What can hang from each mark
femi: fiti
foro: tigol
fiti: femi tigol
tigol: fiti foro guvos mefepup
guvos: tigol
safan: femi foro
mefepup: tigol

Each row was made from one small tree. The marks that hang from a mark follow it in brackets, in alphabetical order. Every link used is in the known rows. Write each row's tree.
Known rows
safan[femi[fiti]]: | -1.011 | -0.883 |  2.898 | -4.673 | -0.622 |  2.051 | -1.720 |  0.218 | -1.956 | -0.610 |  2.412 |  0.058 |  1.782 | -0.076 | -2.893 |  0.412 | -1.213 | -2.769 | -1.142 | -0.722 | -2.250 | -0.219 | -3.518 | -0.243 |
tigol[guvos mefepup]: |  1.382 | -1.129 | -0.313 |  0.080 | -3.237 | -1.740 |  1.745 |  1.862 | -0.827 | -0.072 | -1.386 |  0.813 | -0.071 | -1.178 | -0.836 |  1.052 | -0.007 |  0.188 |  0.181 |  1.058 | -1.544 |  1.506 | -0.576 |  0.681 |
foro[tigol[fiti guvos mefepup]]: |  1.455 | -0.864 | -0.661 |  1.977 | -1.690 | -1.867 |  2.246 |  3.209 | -2.527 | -0.457 | -1.730 |  1.342 | -0.317 |  0.724 | -0.374 | -0.624 |  1.207 |  0.043 |  2.402 |  0.827 | -0.490 |  0.906 |  0.674 |  0.800 |
tigol[fiti[femi] foro guvos mefepup]: |  2.508 | -0.117 | -3.447 |  0.979 | -3.010 | -0.960 |  5.227 |  2.076 |  2.084 |  1.392 | -2.827 |  1.790 | -0.543 | -1.578 | -0.117 | -0.846 |  1.099 |  2.013 |  3.056 |  3.388 | -0.394 |  1.976 | -0.087 |  1.225 |
guvos[tigol[fiti[femi] foro mefepup]]: |  1.043 | -0.273 |  0.444 |  1.531 | -2.146 | -0.258 |  2.509 |  1.354 |  2.278 |  0.479 | -1.214 |  2.856 |  0.417 |  0.190 | -0.164 |  1.751 |  0.932 | -0.635 |  0.059 | -0.288 | -0.936 |  2.395 | -0.053 |  0.325 |
mefepup[tigol[fiti foro guvos]]: |  1.874 |  1.449 | -0.528 | -0.069 | -0.814 |  0.037 |  2.007 |  2.332 |  0.029 |  1.613 | -1.760 |  1.511 |  0.875 | -1.659 | -2.119 | -0.287 |  0.289 | -1.742 |  0.696 |  2.700 | -1.327 |  0.781 | -0.382 |  1.777 |
guvos[tigol]: | -0.653 | -0.813 |  3.924 | -0.576 | -2.433 |  0.078 | -1.554 |  1.397 | -0.502 | -1.286 |  1.363 |  2.231 |  0.652 | -0.125 | -1.505 |  4.131 | -0.885 | -3.429 | -3.058 | -2.938 | -1.490 |  1.557 | -0.947 | -0.125 |
femi[fiti]: | -1.039 | -0.391 |  4.456 | -3.029 | -1.358 |  1.127 | -0.920 |  0.678 | -0.190 | -0.196 |  1.201 | -0.864 |  0.692 | -1.161 | -1.812 |  1.667 | -1.166 | -1.621 | -2.684 | -1.685 | -2.386 |  0.551 | -2.135 | -0.634 |
fiti[femi tigol[guvos mefepup]]: |  2.567 |  0.688 | -1.179 | -0.165 | -3.790 | -1.177 |  2.201 |  2.638 |  2.069 | -0.028 |  0.176 | -1.181 | -2.291 | -1.915 |  0.760 |  2.960 |  0.670 |  1.301 |  1.040 | -1.405 | -0.294 |  1.600 | -0.278 | -0.890 |
guvos[tigol[fiti foro mefepup]]: |  0.350 | -0.775 |  1.443 |  1.925 | -1.539 | -0.763 |  2.216 |  1.440 |  1.009 |  0.326 | -2.055 |  3.272 |  0.900 |  0.589 | -0.210 |  1.574 |  0.919 | -1.335 | -0.045 |  0.195 | -1.506 |  1.756 |  0.094 |  0.695 |
fiti[tigol[guvos]]: |  0.643 |  0.167 |  1.233 | -0.908 | -2.918 | -1.012 |  0.417 |  2.860 | -0.256 | -0.870 |  0.089 | -0.390 | -1.737 | -1.955 |  0.103 |  3.295 | -0.452 | -1.367 | -0.063 | -1.400 | -0.556 |  0.456 | -0.629 | -0.311 |
safan[femi[fiti[tigol[guvos mefepup]]] foro]: | -0.171 | -1.481 |  1.122 | -3.439 |  0.553 |  1.412 |  0.438 |  0.803 | -3.701 |  1.790 | -0.627 | -0.271 | -0.699 |  1.247 | -0.106 | -0.468 | -0.187 | -2.245 |  1.650 | -0.233 | -1.632 | -2.062 | -2.765 | -0.548 |
femi[fiti[tigol]]: | -0.570 |  0.399 |  4.490 | -2.545 | -1.148 |  0.670 | -0.305 |  1.586 |  0.570 | -0.157 |  0.764 | -1.919 | -0.744 | -1.193 | -0.295 |  2.595 | -0.682 | -1.157 | -1.734 | -2.610 | -1.898 |  0.141 | -1.388 | -1.298 |
tigol[guvos]: |  0.330 | -0.831 |  0.874 | -1.546 | -3.300 | -0.645 |  0.030 |  1.991 | -1.384 | -0.859 |  0.330 |  0.996 | -0.059 | -2.057 | -1.709 |  1.993 | -1.026 | -1.581 | -0.967 |  0.159 | -1.053 |  0.989 | -1.207 |  0.655 |
femi[fiti[tigol[guvos]]]: |  0.253 |  0.222 |  3.356 | -2.523 | -1.626 |  0.105 |  0.627 |  2.152 |  0.486 |  0.333 |  0.006 | -2.017 | -1.243 | -1.393 |  0.262 |  1.958 | -1.528 | -0.360 | -1.326 | -1.551 | -1.501 |  0.179 | -0.841 | -1.147 |
tigol[fiti guvos mefepup]: |  2.026 | -0.751 | -0.849 |  1.518 | -2.992 | -1.891 |  3.500 |  2.686 | -0.124 |  0.742 | -1.962 |  1.543 | -0.215 | -0.794 | -0.979 | -0.751 |  1.086 |  1.970 |  1.559 |  2.119 | -1.149 |  1.493 |  0.212 |  0.871 |

Write each row's tree
|  0.040 |  0.226 |  3.764 | -1.610 | -1.026 | -0.110 |  0.805 |  1.455 |  0.966 |  0.261 | -0.205 | -2.027 | -0.676 | -0.572 |  0.322 |  2.106 | -0.039 | -0.136 | -1.055 | -2.037 | -2.175 |  0.502 | -1.062 | -1.352 |
femi[fiti[tigol[mefepup]]]
| -0.185 |  0.230 |  2.864 | -1.612 | -0.606 |  0.031 |  1.534 |  1.135 |  1.381 |  0.705 | -1.549 | -1.643 | -0.496 | -0.843 |  0.934 |  1.793 |  0.078 | -0.546 | -0.325 | -0.937 | -2.103 |  0.292 | -0.977 | -0.818 |
femi[fiti[tigol[foro mefepup]]]
|  1.577 | -0.716 | -2.239 |  1.470 | -2.233 | -1.593 |  4.853 |  2.126 |  0.450 |  1.279 | -3.849 |  2.350 |  0.171 | -1.096 | -0.135 | -1.263 |  1.049 |  1.034 |  2.861 |  3.979 | -0.987 |  1.419 | -0.017 |  1.601 |
tigol[fiti foro guvos mefepup]
| -0.368 | -1.993 | -0.799 | -1.719 |  0.203 |  1.122 | -0.219 |  1.849 | -6.879 |  0.311 |  0.001 |  2.717 |  0.181 |  1.865 | -1.695 | -1.570 |  0.625 | -3.937 |  3.241 |  0.776 | -0.240 | -2.196 | -2.422 |  1.060 |
safan[femi foro[tigol[fiti guvos]]]
|  1.189 | -0.030 | -0.753 |  0.308 | -2.193 | -1.721 |  2.720 |  2.299 |  0.515 |  0.204 | -2.815 |  0.232 | -1.315 | -1.445 |  1.611 |  2.174 |  0.603 | -0.474 |  1.865 |  0.839 | -0.821 |  0.657 | -0.111 |  0.343 |
fiti[tigol[foro guvos mefepup]]
|  0.255 | -0.401 |  0.792 | -3.478 | -0.402 |  0.840 |  1.016 |  1.049 | -0.875 |  0.448 | -0.358 | -0.608 |  0.321 |  0.017 | -0.379 | -0.076 | -0.899 | -1.277 |  1.238 |  0.712 | -1.686 | -0.307 | -2.257 | -0.232 |
safan[femi[fiti[tigol[foro guvos mefepup]]]]
|  2.234 |  0.752 | -2.259 | -0.173 | -3.133 | -0.824 |  3.194 |  2.185 |  2.500 |  0.404 | -1.491 | -0.578 | -2.124 | -2.059 |  1.551 |  2.571 |  0.697 |  0.730 |  2.018 |  0.085 | -0.103 |  1.548 | -0.422 | -0.204 |
fiti[femi tigol[foro guvos mefepup]]
|  1.973 |  0.236 | -1.033 | -0.527 | -3.866 | -0.110 |  2.291 |  2.848 |  0.929 |  0.116 |  0.762 |  1.215 | -0.666 | -2.165 | -1.805 |  0.518 |  0.063 |  1.108 |  0.580 |  0.771 | -0.106 |  1.687 | -0.679 |  0.451 |
tigol[fiti[femi] guvos]
|  1.260 |  0.078 | -1.798 |  0.983 | -2.302 | -0.099 |  3.617 |  1.039 |  2.130 |  0.667 | -1.541 |  1.832 |  0.366 | -1.203 | -0.713 |  0.192 |  2.506 |  0.760 |  2.251 |  1.747 | -1.094 |  1.802 | -0.907 |  0.980 |
tigol[fiti[femi] foro mefepup]
|  0.328 | -2.230 | -1.491 | -0.606 |  0.291 |  0.330 |  0.758 |  1.789 | -6.426 |  0.687 | -1.110 |  2.551 | -0.008 |  2.419 | -1.095 | -2.058 |  1.393 | -2.704 |  4.045 |  1.323 | -0.541 | -1.903 | -1.989 |  0.987 |
safan[femi foro[tigol[fiti guvos mefepup]]]
|  2.542 |  1.950 | -1.481 | -0.390 | -1.485 |  0.529 |  2.323 |  2.189 |  1.205 |  1.756 | -0.891 |  1.061 |  0.528 | -2.031 | -2.134 | -0.032 |  0.416 | -1.047 |  0.830 |  2.226 | -0.862 |  1.195 | -0.426 |  1.447 |
mefepup[tigol[fiti[femi] foro guvos]]
|  0.661 | -0.505 |  0.270 |  0.752 | -1.880 | -0.973 |  0.823 |  3.338 | -3.008 | -1.124 | -0.488 |  1.606 | -0.193 |  0.028 | -1.102 |  0.106 |  0.268 | -1.280 |  1.407 |  0.080 | -0.053 |  0.449 |  0.030 |  0.806 |
foro[tigol[fiti guvos]]
|  2.084 | -0.391 | -1.625 |  1.685 | -2.400 | -1.420 |  2.555 |  3.190 | -1.326 | -0.348 | -0.878 |  1.030 | -0.615 |  0.338 | -0.415 | -0.379 |  1.277 |  0.869 |  2.533 |  0.312 |  0.004 |  1.351 |  0.511 |  0.441 |
foro[tigol[fiti[femi] guvos mefepup]]
|  0.570 | -0.754 |  2.476 |  1.937 | -2.197 | -1.059 |  1.153 |  1.889 |  0.675 | -0.039 | -0.514 |  2.637 |  0.657 |  0.803 | -0.936 |  2.020 |  0.727 | -0.748 | -1.051 | -1.346 | -1.629 |  1.848 |  0.321 |  0.014 |
guvos[tigol[fiti mefepup]]
| -0.460 | -1.081 |  0.641 | -0.042 | -0.701 |  0.961 | -0.356 |  1.668 | -4.238 |  0.029 |  0.282 |  1.868 | -0.794 |  0.657 | -1.197 |  0.983 |  1.998 | -3.162 |  1.463 | -1.539 | -0.322 | -1.073 | -1.776 |  0.362 |
safan[foro[tigol[fiti[femi]]]]
|  1.326 | -0.093 | -0.690 |  0.373 | -2.554 | -0.499 |  1.172 |  3.269 | -1.774 | -0.954 |  0.343 |  1.128 | -0.668 | -0.279 | -1.168 |  0.427 |  0.387 | -0.563 |  1.631 | -0.409 |  0.444 |  0.880 | -0.066 |  0.442 |
foro[tigol[fiti[femi] guvos]]
|  1.651 |  0.073 | -0.409 |  1.026 | -3.028 | -0.470 |  2.371 |  1.650 |  1.630 |  0.214 |  0.451 |  1.033 |  0.094 | -1.003 | -1.611 |  0.796 |  2.420 |  1.549 |  0.957 | -0.022 | -1.248 |  1.845 | -0.773 |  0.178 |
tigol[fiti[femi] mefepup]
| -1.447 | -2.109 |  0.605 | -2.588 |  0.510 |  1.782 | -2.358 |  0.626 | -7.118 | -0.777 |  1.188 |  2.276 |  0.690 |  1.879 | -2.047 |  0.375 |  0.910 | -5.690 |  1.837 | -1.043 | -0.914 | -2.481 | -3.467 |  0.640 |
safan[femi foro[tigol]]
| -0.147 | -0.305 |  1.365 | -4.253 | -0.432 |  1.435 |  0.169 |  1.124 | -1.151 |  0.059 |  0.433 | -0.482 |  0.342 | -0.418 | -0.801 |  0.434 | -1.531 | -2.211 |  0.691 |  0.279 | -1.427 | -0.549 | -2.601 | -0.204 |
safan[femi[fiti[tigol[foro guvos]]]]
|  0.632 |  0.089 |  1.771 | -1.583 | -0.975 | -0.476 |  2.453 |  1.593 |  1.111 |  1.161 | -2.347 | -1.665 | -0.985 | -1.063 |  1.438 |  0.999 | -0.713 |  0.200 |  0.311 |  0.100 | -1.676 |  0.435 | -0.496 | -0.665 |
femi[fiti[tigol[foro guvos mefepup]]]
|  0.893 |  1.703 |  0.969 | -0.037 | -0.307 |  0.734 |  0.777 |  1.568 |  0.146 |  1.127 | -0.700 |  1.558 |  1.608 | -1.495 | -2.688 |  0.577 |  1.372 | -2.830 |  0.094 |  1.366 | -1.815 |  0.572 | -0.993 |  1.539 |
mefepup[tigol[fiti foro]]
|  0.700 | -0.405 | -1.107 | -0.191 | -2.451 | -0.449 |  3.150 |  2.257 | -0.189 |  0.586 | -2.279 |  2.517 |  0.039 | -1.967 | -0.891 | -0.485 | -0.111 | -0.559 |  1.763 |  3.159 | -0.434 |  0.863 | -0.676 |  1.710 |
tigol[fiti foro guvos]
|  0.822 | -1.135 | -0.105 |  0.787 | -1.857 | -1.830 |  0.760 |  2.514 | -3.200 | -1.173 | -1.240 |  0.854 | -0.241 |  0.471 | -0.195 |  0.824 |  0.310 | -1.452 |  1.293 | -0.235 | -0.844 |  0.865 | -0.052 |  0.613 |
foro[tigol[guvos mefepup]]
| -0.795 | -0.117 |  2.262 | -4.321 | -0.181 |  1.853 | -0.636 |  0.573 | -1.026 | -0.294 |  1.189 | -0.395 |  0.794 | -0.275 | -1.194 |  0.923 | -0.896 | -2.912 |  0.230 | -0.593 | -1.795 | -0.771 | -2.988 | -0.378 |
safan[femi[fiti[tigol[foro]]]]
|  2.876 |  1.879 | -0.347 | -0.278 | -2.070 |  0.361 |  1.289 |  2.640 |  0.751 |  1.387 |  0.629 |  0.306 |  0.413 | -1.831 | -2.872 |  0.545 |  0.361 | -0.379 | -0.148 |  0.727 | -1.039 |  1.311 | -0.257 |  0.817 |
mefepup[tigol[fiti[femi] guvos]]
|  0.347 | -0.642 |  0.766 |  1.947 | -0.999 | -1.253 |  0.992 |  2.525 | -2.424 | -1.041 | -0.669 |  1.443 |  0.335 |  0.955 | -0.909 |  0.253 |  2.162 | -0.988 |  1.788 | -0.490 | -1.051 |  0.659 |  0.014 |  0.546 |
foro[tigol[fiti mefepup]]
|  1.141 | -0.166 | -0.164 |  1.517 | -1.695 | -0.818 |  1.296 |  2.377 | -1.170 | -0.955 |  0.183 |  0.991 | -0.073 |  0.604 | -0.886 |  0.604 |  2.314 | -0.257 |  1.890 | -0.973 | -0.579 |  1.139 | -0.160 |  0.252 |
foro[tigol[fiti[femi] mefepup]]
|  1.313 |  1.124 | -0.084 | -1.230 | -1.031 |  0.087 |  0.547 |  1.573 | -0.581 |  0.936 | -1.391 |  0.957 |  1.046 | -1.963 | -1.974 |  1.226 | -0.542 | -3.046 | -0.372 |  1.806 | -1.662 |  0.692 | -0.994 |  1.593 |
mefepup[tigol[foro guvos]]
| -0.859 | -2.075 |  1.052 | -3.898 |  1.140 |  1.950 | -0.982 |  1.006 | -6.499 |  0.770 | -0.031 |  0.756 |  0.161 |  2.149 | -1.084 | -1.371 | -0.956 | -3.896 |  1.653 | -0.173 | -1.116 | -2.480 | -2.881 |  0.064 |
safan[femi[fiti] foro[tigol[guvos]]]
